Each row was made from one small tree. The marks that hang from a mark follow it in brackets, in the order of their numbers. Every link used is in the known rows. Write each row's tree.
Known rows
Q_671{Q_85}: 10.9,8.4,18.4,20.5,0.9,0.3,23.3,5.2,-26.7,-22.8,-15.8,-4.7,7.6,7.1,-2.1,-30.8,5.7,-1.2,11.3,23.8,16.8,-0.3
Q_938{Q_85{Q_137 Q_671}}: -2.8,5.2,14.8,24.5,-20.6,-4.8,-13.1,-18.3,-19.7,-10.0,-3.9,9.5,-1.2,1.4,-5.4,-18.7,0.2,-0.9,7.9,27.2,0.8,-11.6
Q_137{Q_190}: 4.2,7.1,18.2,-1.5,18.9,-8.4,29.0,41.7,-29.0,-4.6,-15.1,5.7,2.9,-3.6,17.4,-33.8,6.8,-0.6,18.6,23.4,0.9,-2.1
Q_137{Q_938}: 3.8,13.1,15.8,25.2,-8.3,0.3,39.4,27.2,-29.1,-17.9,-5.8,4.3,-3.8,-2.3,-14.9,-34.1,-6.5,-0.4,42.8,27.9,-6.9,2.8
Q_671{Q_85{Q_137}}: 1.8,2.4,16.5,27.3,-1.2,1.5,0.3,2.1,-15.3,-20.7,3.5,-8.2,8.9,9.6,9.4,-24.3,2.1,5.8,-3.2,27.4,1.6,-4.6
Q_319{Q_137{Q_190}}: -11.0,9.5,15.4,-0.4,19.1,-25.9,14.3,24.7,-22.2,-0.8,-5.0,24.5,7.2,-11.9,17.0,-34.6,10.1,5.8,2.0,23.2,-11.3,-6.5
Q_938{Q_85{Q_137}}: -7.3,5.5,13.9,19.5,-16.8,-1.2,-4.7,10.8,-8.0,-14.2,25.9,-18.0,9.5,-1.2,3.2,-22.6,-0.9,0.9,7.9,29.2,-4.4,-0.2
Q_938{Q_85{Q_319{Q_137}}}: -14.3,10.0,14.7,17.3,-20.2,-21.9,-35.3,-20.1,-13.3,-24.9,26.3,-3.9,14.0,-7.7,-19.4,-31.1,7.6,-5.1,4.8,26.8,4.3,1.1
Q_671{Q_319{Q_137}}: -9.2,3.2,15.7,19.4,-9.8,-28.1,6.8,-8.0,-20.5,-13.3,-2.3,27.9,8.7,-11.9,2.3,-39.5,8.5,3.6,3.1,16.5,-0.9,-3.2
Q_137{Q_190 Q_938 Q_953}: -3.5,2.6,19.5,1.2,18.8,-3.8,23.0,74.1,-30.4,-5.2,-19.4,-13.1,0.3,3.1,32.6,-20.8,11.6,18.2,30.1,25.6,-13.6,-3.0
Q_938{Q_85{Q_319 Q_671}}: 3.3,7.5,17.9,22.6,-22.3,-8.1,-31.3,-29.3,-31.0,-25.6,-11.3,6.3,1.9,1.7,-24.8,-28.5,2.6,-13.9,18.3,24.5,22.7,-4.9
Q_938{Q_85}: 3.0,10.5,15.9,12.3,-16.4,-3.7,15.7,16.3,-21.6,-16.6,4.8,-14.1,6.3,-5.5,-10.3,-27.2,0.6,-4.5,19.4,26.2,9.9,5.2
Q_671{Q_85 Q_319}: 9.3,-1.8,20.3,27.5,-13.5,1.2,14.3,-2.7,-26.2,-29.3,-9.9,-7.4,3.8,2.9,-0.2,-31.3,10.8,7.5,6.6,16.6,23.6,-2.0
Q_137{Q_938{Q_85} Q_953{Q_190 Q_555}}: -25.0,-2.4,15.0,16.5,-9.5,14.1,-8.5,42.4,-28.9,-37.0,-22.9,-75.9,-2.9,3.9,31.1,-25.0,-12.9,8.0,24.6,19.2,-8.9,-13.2
Q_137{Q_190 Q_938}: 2.2,8.4,18.0,14.2,7.4,3.8,37.3,47.8,-30.7,-11.6,-3.3,-2.9,-7.0,-4.0,7.1,-32.3,4.9,11.3,34.9,29.2,-6.4,-3.1
Q_953{Q_190 Q_555}: -13.6,2.4,13.8,11.4,10.9,-3.3,16.3,13.8,-35.8,-32.8,-38.3,-29.8,-1.3,0.9,26.1,-47.3,-21.0,-17.2,14.8,14.2,2.8,-14.9
Q_938{Q_85{Q_137{Q_190 Q_953} Q_319}}: -18.7,-7.2,18.6,1.7,5.2,-6.0,-58.5,49.3,-7.1,-15.7,22.3,-41.3,16.8,11.1,38.7,-10.5,21.7,11.7,-5.6,27.8,-2.7,-6.5
Q_319{Q_671{Q_85}}: 8.5,6.0,19.1,31.5,4.8,7.4,31.8,-1.1,-20.7,-16.6,-22.6,28.9,-8.9,5.8,4.3,-30.2,2.1,-13.3,20.4,23.6,23.5,-6.5
Q_137{Q_953{Q_190}}: -4.9,1.8,16.8,-6.5,13.1,-11.4,-3.8,47.2,-30.0,-13.9,-47.8,-26.1,6.7,18.2,30.4,-38.9,-0.8,-5.1,15.1,19.0,0.7,-2.9
Q_938{Q_85{Q_319{Q_137} Q_671}}: -9.4,9.2,16.1,23.7,-23.1,-25.0,-44.2,-44.9,-23.1,-21.3,-3.0,20.1,5.1,-4.2,-22.5,-30.6,6.2,-7.4,2.9,24.5,10.5,-9.4
Q_953{Q_555{Q_190}}: -2.1,-0.6,15.8,25.9,15.8,-5.5,37.1,0.0,-36.5,-26.4,-27.4,-11.3,-8.1,-5.1,23.7,-34.8,-24.7,-22.4,13.7,6.8,10.7,0.5
Q_671{Q_85 Q_319{Q_137{Q_190}} Q_938}: -12.3,-1.5,16.6,13.6,1.6,-5.8,-1.6,-21.4,-34.2,-7.0,3.7,24.8,1.9,-5.5,5.1,-33.9,24.1,27.1,-29.0,13.1,17.2,-12.8
Q_938{Q_85{Q_137{Q_190} Q_319 Q_671}}: -10.6,-1.3,17.9,19.9,-8.8,-4.5,-54.6,-10.8,-18.7,-17.3,8.5,-3.7,1.4,8.1,10.1,-19.6,13.8,1.1,2.5,28.5,7.4,-17.1
Q_319{Q_137{Q_953} Q_671{Q_85 Q_938}}: -8.6,3.3,15.2,16.5,14.7,-7.7,-0.3,-13.0,-26.3,3.3,-24.8,54.1,-3.2,6.0,11.4,-22.4,10.0,1.9,-18.1,17.0,13.4,-10.8

Which tree is each row?
-2.7,10.8,13.9,13.6,-21.0,-0.3,-26.5,-21.5,-33.3,-20.4,24.3,-6.8,6.5,-2.0,-32.4,-31.7,-0.5,-13.2,4.5,22.0,26.9,5.7 -> Q_671{Q_938{Q_85{Q_319}}}
-14.0,3.7,15.9,9.8,-18.2,14.9,-6.0,47.3,-24.9,-23.8,-14.4,-62.4,-1.0,12.8,13.2,-30.1,0.4,15.2,31.9,25.7,-3.7,0.1 -> Q_137{Q_938{Q_85} Q_953{Q_190}}
-10.2,3.0,16.1,8.1,-3.1,1.2,-6.9,34.2,-9.6,-7.3,23.6,-24.9,5.9,-1.1,24.6,-19.8,11.1,11.6,7.0,29.4,-5.7,-6.8 -> Q_938{Q_85{Q_137{Q_190}}}
-30.0,-2.4,16.1,9.7,29.3,-19.5,6.2,50.0,-27.5,-12.4,-17.9,-10.8,3.3,-13.5,48.4,-17.8,1.6,20.0,7.4,19.7,-33.5,-19.7 -> Q_319{Q_137{Q_190 Q_938 Q_953{Q_555}}}
-7.9,-14.1,19.5,25.4,-2.2,-2.5,-21.8,20.2,-11.9,-20.4,-5.9,-21.5,12.9,15.7,40.0,-13.5,18.8,20.5,-13.3,16.0,3.9,-8.6 -> Q_671{Q_85{Q_137{Q_953}} Q_319}
-9.7,7.2,16.2,28.1,2.6,-22.6,-10.6,-20.2,-15.3,-14.3,-4.6,55.4,-1.5,-4.5,-5.8,-39.8,0.3,-23.4,14.9,24.3,10.3,-5.8 -> Q_85{Q_319{Q_137 Q_671}}
-9.9,2.4,16.1,48.9,-11.8,6.1,-10.5,1.8,-11.0,-24.2,14.3,26.5,-13.5,7.1,-5.6,-30.2,-8.2,-15.2,34.9,32.0,-0.3,-8.3 -> Q_85{Q_137{Q_938} Q_319{Q_671}}
-7.3,9.0,11.0,15.8,-18.0,3.5,-10.0,-10.6,-20.6,-3.9,30.6,-1.6,2.8,-2.6,-9.5,-22.5,-4.5,2.8,-8.9,25.4,1.7,-0.9 -> Q_671{Q_938{Q_85{Q_137}}}
-12.2,5.8,18.3,35.1,6.6,8.8,28.1,12.1,-16.5,-11.0,-7.4,34.0,-16.9,-2.4,8.5,-29.2,14.6,16.8,21.0,29.8,1.7,-15.6 -> Q_319{Q_137{Q_190 Q_938} Q_671{Q_85}}
-20.9,-4.5,15.5,20.3,-3.9,4.3,-53.0,38.7,-15.5,-31.8,-6.4,-47.5,3.1,26.8,25.2,-34.4,-3.0,5.9,18.0,26.3,-11.5,-8.6 -> Q_85{Q_137{Q_938 Q_953{Q_190}} Q_319}
-4.4,-1.3,14.8,11.9,9.1,1.1,-18.8,6.5,-26.0,-5.1,-6.8,-0.3,10.4,19.3,22.8,-14.9,6.9,12.6,-25.8,20.6,-0.7,-5.9 -> Q_671{Q_85{Q_137{Q_953}} Q_938}
-11.2,-0.1,20.3,9.9,-5.6,5.4,-30.1,57.7,-20.4,-23.1,13.9,-49.5,6.1,4.1,16.9,-15.5,18.5,17.0,27.0,29.5,2.1,-1.3 -> Q_137{Q_190 Q_938{Q_85{Q_319}} Q_953}
-7.8,6.1,18.7,21.0,-16.3,10.6,-13.8,29.8,-23.0,-28.3,26.7,-37.8,-0.5,-3.3,-10.2,-25.4,9.9,9.2,35.0,31.6,8.9,-1.8 -> Q_137{Q_190 Q_938{Q_85{Q_319}}}
-13.2,14.0,11.4,19.7,-14.8,-6.2,10.0,-31.7,-21.3,4.1,13.4,54.2,-9.6,-12.5,-19.6,-30.7,0.2,-8.7,0.7,21.6,10.0,-3.7 -> Q_319{Q_137 Q_671{Q_938{Q_85}}}
2.5,9.7,17.9,36.8,-34.8,3.6,-23.6,-20.6,-33.6,-32.3,-0.5,-6.3,-7.7,0.2,-35.8,-26.4,-1.2,-3.8,37.6,30.0,14.1,-6.4 -> Q_137{Q_938{Q_85{Q_319 Q_671}}}
-32.9,-9.7,13.6,9.5,1.6,0.3,-34.8,31.2,-14.7,-28.0,-13.0,-68.2,7.5,10.7,55.3,-22.6,-11.0,1.7,-6.5,16.2,-15.0,-17.9 -> Q_938{Q_85{Q_137{Q_953{Q_190 Q_555}}}}
9.5,9.1,16.4,27.8,1.9,14.9,28.6,-19.7,-34.7,-6.5,-18.0,46.4,-12.4,3.4,-12.5,-31.5,-1.3,-11.3,4.0,18.4,32.0,-6.5 -> Q_319{Q_671{Q_85 Q_938}}
2.7,3.1,18.6,39.5,-46.2,7.6,7.6,-15.1,-32.9,-23.8,-9.2,4.7,-13.0,-7.1,-22.2,-26.4,5.4,12.2,34.2,21.2,13.3,-7.4 -> Q_137{Q_938{Q_85{Q_671{Q_319}}}}
-14.4,5.8,17.5,12.4,-6.8,-21.3,-46.4,-24.0,-24.4,-14.7,-1.0,13.3,3.2,-6.5,-5.1,-26.3,20.6,3.1,-1.3,25.7,7.7,-15.0 -> Q_938{Q_85{Q_319{Q_137{Q_190}} Q_671}}
-16.3,9.3,15.6,26.0,8.2,-6.6,31.2,24.0,-18.5,-0.3,-4.4,50.5,-17.3,-11.1,10.2,-33.8,6.4,4.3,31.9,28.3,-11.1,-13.8 -> Q_319{Q_137{Q_190 Q_938} Q_671}
-0.2,6.2,18.2,28.7,-17.7,3.0,-10.8,-6.4,-14.9,-24.9,8.2,15.9,-5.6,-0.5,-10.0,-30.1,1.7,-24.6,28.1,25.8,26.5,0.7 -> Q_938{Q_85{Q_319{Q_671}}}
-3.3,7.8,16.8,31.6,2.3,-10.1,22.1,-18.9,-12.5,-11.6,-20.5,51.7,-4.3,1.7,1.6,-32.1,5.8,-5.0,6.1,24.4,10.9,-9.3 -> Q_319{Q_137 Q_671{Q_85}}
-2.5,-1.8,16.6,11.5,10.5,-21.7,-18.5,11.3,-26.2,-0.2,-36.8,25.8,4.1,13.4,25.8,-15.3,2.3,-1.1,0.2,21.3,-15.7,-13.9 -> Q_85{Q_137{Q_953} Q_671}
0.2,-7.1,18.6,35.6,-15.3,4.4,-8.4,-7.8,-12.3,-26.5,5.2,-8.9,6.8,7.0,11.1,-25.6,9.6,10.4,-6.0,19.5,8.4,-7.7 -> Q_671{Q_85{Q_137} Q_319}
-10.0,-0.4,16.1,35.6,-17.8,6.4,-31.8,-12.3,-2.1,-22.3,27.2,10.4,-2.6,2.7,-0.4,-24.3,0.6,-19.4,16.5,28.9,13.6,-4.2 -> Q_938{Q_85{Q_137 Q_319{Q_671}}}
-23.4,-6.4,15.2,8.2,-12.1,1.5,-77.1,27.2,-8.2,-31.1,6.8,-64.4,12.9,23.8,27.4,-28.8,3.9,0.3,0.2,24.1,2.4,-5.5 -> Q_938{Q_85{Q_137{Q_953{Q_190}} Q_319}}
-9.3,8.0,14.8,7.1,12.0,-27.0,-34.2,-40.8,-45.6,0.0,-16.1,60.0,-1.2,-3.0,-9.3,-38.4,10.2,-3.4,-14.9,18.7,11.3,-17.3 -> Q_85{Q_319{Q_137{Q_190}} Q_671{Q_938}}
-13.6,3.3,14.6,13.4,13.3,-19.7,-33.1,-13.4,-27.1,0.5,-14.8,63.8,-0.6,0.0,6.9,-31.0,4.4,-18.2,-9.2,17.3,8.8,-6.7 -> Q_85{Q_319{Q_137{Q_953} Q_671{Q_938}}}
-0.2,7.6,11.9,18.8,-1.3,-10.8,-6.7,-35.3,-40.8,3.1,-19.4,55.9,-7.5,3.1,-10.7,-28.2,-8.8,-7.6,-9.5,20.1,0.2,-14.1 -> Q_85{Q_137 Q_671{Q_938}}
-3.0,-3.2,16.7,44.3,-28.2,-0.2,1.0,-14.3,-26.9,-17.1,-11.9,26.6,-12.7,-2.0,-4.3,-28.5,-1.3,11.3,22.7,22.6,-7.7,-14.2 -> Q_85{Q_137{Q_938} Q_671{Q_319}}
-16.2,-5.3,17.6,-3.0,10.7,-4.3,-23.4,60.2,-7.7,-1.1,9.2,-32.3,11.8,7.7,49.9,-7.3,17.9,18.7,-2.1,25.7,-14.6,-6.5 -> Q_938{Q_85{Q_137{Q_190 Q_953}}}
